Each row comes from the steps of one path. Every step used is in the known rows, and no mark comes twice. Write the path behind each row, first mark first.
Known rows:
dega salego: -8; -2; -22; 5; 2; 21; 4; -12; 22; -4; 4; -1; 6; 16; -8; -13; -15; 3; -9
reto salego dega dovaz: -10; 26; -18; 0; 7; 24; -2; -4; 18; -6; 2; -4; 2; 18; -3; -27; -16; 12; -3
dovaz salag bulaku: 2; -19; -8; 15; -4; -3; 33; -10; 16; 0; 8; 11; -12; -4; 2; -17; -6; -4; -22
dega salego salag: -1; -11; -16; -1; 4; 2; 8; -4; 3; -1; -4; -2; 5; 18; 3; -14; -11; 5; -10
bulaku salag: -8; -21; -11; -1; -2; 11; 18; -16; 16; 4; 1; 12; -7; 5; 14; 3; 0; 7; -13
dega bulaku salag salego: -5; -19; -10; 3; 4; -5; 4; -14; 17; 7; -11; 1; -1; -2; -1; 1; -2; -3; -14
bulaku salag salego: -10; -18; -7; 5; 0; -11; 7; -21; 20; 5; 5; 9; -4; 2; 11; -5; 0; 2; -12
bulaku salag dovaz dega salego: -4; 1; 1; -2; 1; 17; -1; -15; 15; -7; -5; 0; 5; 19; -16; -4; -9; 5; 3
reto salego dega bulaku: 3; 11; -20; 0; 12; 24; 4; 0; 17; -11; -16; -7; 2; 6; -23; -9; -13; 3; -12
dega bulaku salag: -3; -22; -14; -3; 3; 18; 15; -7; 12; 6; -17; 4; -3; 1; 1; 11; -3; 2; -16
reto salego salag: -8; -7; -9; 4; 5; -8; 17; -8; 7; 0; 2; 1; 2; 11; 6; -22; -4; 8; -16
dega bulaku salag dovaz: -12; -18; -1; 3; 2; 7; 7; -6; 9; 9; -23; 3; -4; -4; 0; 11; -1; 4; -3
reto salego dega dovaz salag bulaku: 2; 11; -6; 8; 3; 0; 18; -6; 16; -2; 5; -3; -4; 11; -3; -36; -13; 0; -13
salego dega bulaku salag: 7; -11; -16; -11; 8; 22; 9; -2; 10; -3; -22; 1; -5; 4; -4; 13; -6; 3; -11
reto salego salag dovaz: -17; -4; 5; 10; 3; -16; 9; -7; 4; 3; -6; 0; 1; 6; 5; -18; -2; 10; -3
dovaz dega salego reto: 11; 10; -19; -3; 9; 14; -1; 2; 12; -12; -5; -3; 3; 22; -9; -7; -16; 9; -7
dovaz salag: -4; -11; -7; 10; -4; 13; 31; -11; 15; -3; 14; 20; -7; 9; 5; -12; -11; 5; -19

Which path is each row?
-11; -8; -2; 5; 2; -7; 1; -3; 1; 2; -11; -3; 4; 12; 3; -11; -8; 7; 2
dega salego salag dovaz
6; 2; -11; 6; 0; 7; 20; -2; 11; -2; 2; 3; -11; 5; 2; -23; -14; 0; -12
salego dega dovaz salag bulaku
0; 3; 2; 4; 9; 7; 6; 2; 2; -6; -20; -5; 3; 3; -26; -7; -8; 4; -7
reto salego salag dovaz dega bulaku
4; 12; -8; 1; 8; 6; -7; 3; 10; -10; -11; -5; 3; 19; -10; -5; -15; 11; 2
salag dovaz dega salego reto
4; -11; -6; -1; 5; 3; 4; -13; 16; -2; -10; 3; -2; 1; -14; 3; -4; -3; -13
dovaz dega bulaku salag salego
3; -3; -10; -4; 5; -2; 1; -14; 17; -7; -2; 6; -7; 7; 3; -3; -4; 4; -5
bulaku salag salego dega
-5; 4; 8; 6; 4; -1; 10; -8; 4; -10; -2; 4; -1; 8; -13; -14; -5; 10; -3
reto salego salag dovaz dega
1; -11; -10; 0; 6; -24; 1; -6; 12; 6; -6; 3; -6; 6; 21; -2; -1; 8; -10
bulaku salag salego reto
-5; 11; -13; -5; 5; 7; -8; -8; 14; 1; -2; 0; -3; 13; 9; -12; -10; 7; 0
bulaku salag salego dega dovaz
-13; -14; 0; 8; 0; -9; 10; -2; -1; 3; -9; 8; -6; -1; 11; -3; -3; 10; -2
salego salag dovaz
-7; 1; 2; -2; 8; 5; 0; -6; 12; 0; -25; -6; 0; 5; -9; -1; -3; 6; 1
reto salego dega bulaku salag dovaz
-1; 8; -9; 7; 5; -18; 4; 2; 9; 6; 3; 5; -3; 15; 17; -21; -13; 9; -11
dega dovaz salag salego reto
-1; 0; -6; 7; 5; 28; 6; 1; 11; -9; -18; 3; -3; -5; -28; 8; -11; 3; -5
salag dovaz dega bulaku
2; 2; -24; 0; 8; 5; -1; 2; 13; -2; -7; -6; 4; 19; 4; -9; -15; 9; -8
dega salego reto
13; -5; -9; -5; 11; -10; -2; 1; 8; -1; -19; -2; -4; 5; -2; 6; -5; 4; -12
dovaz dega bulaku salag salego reto
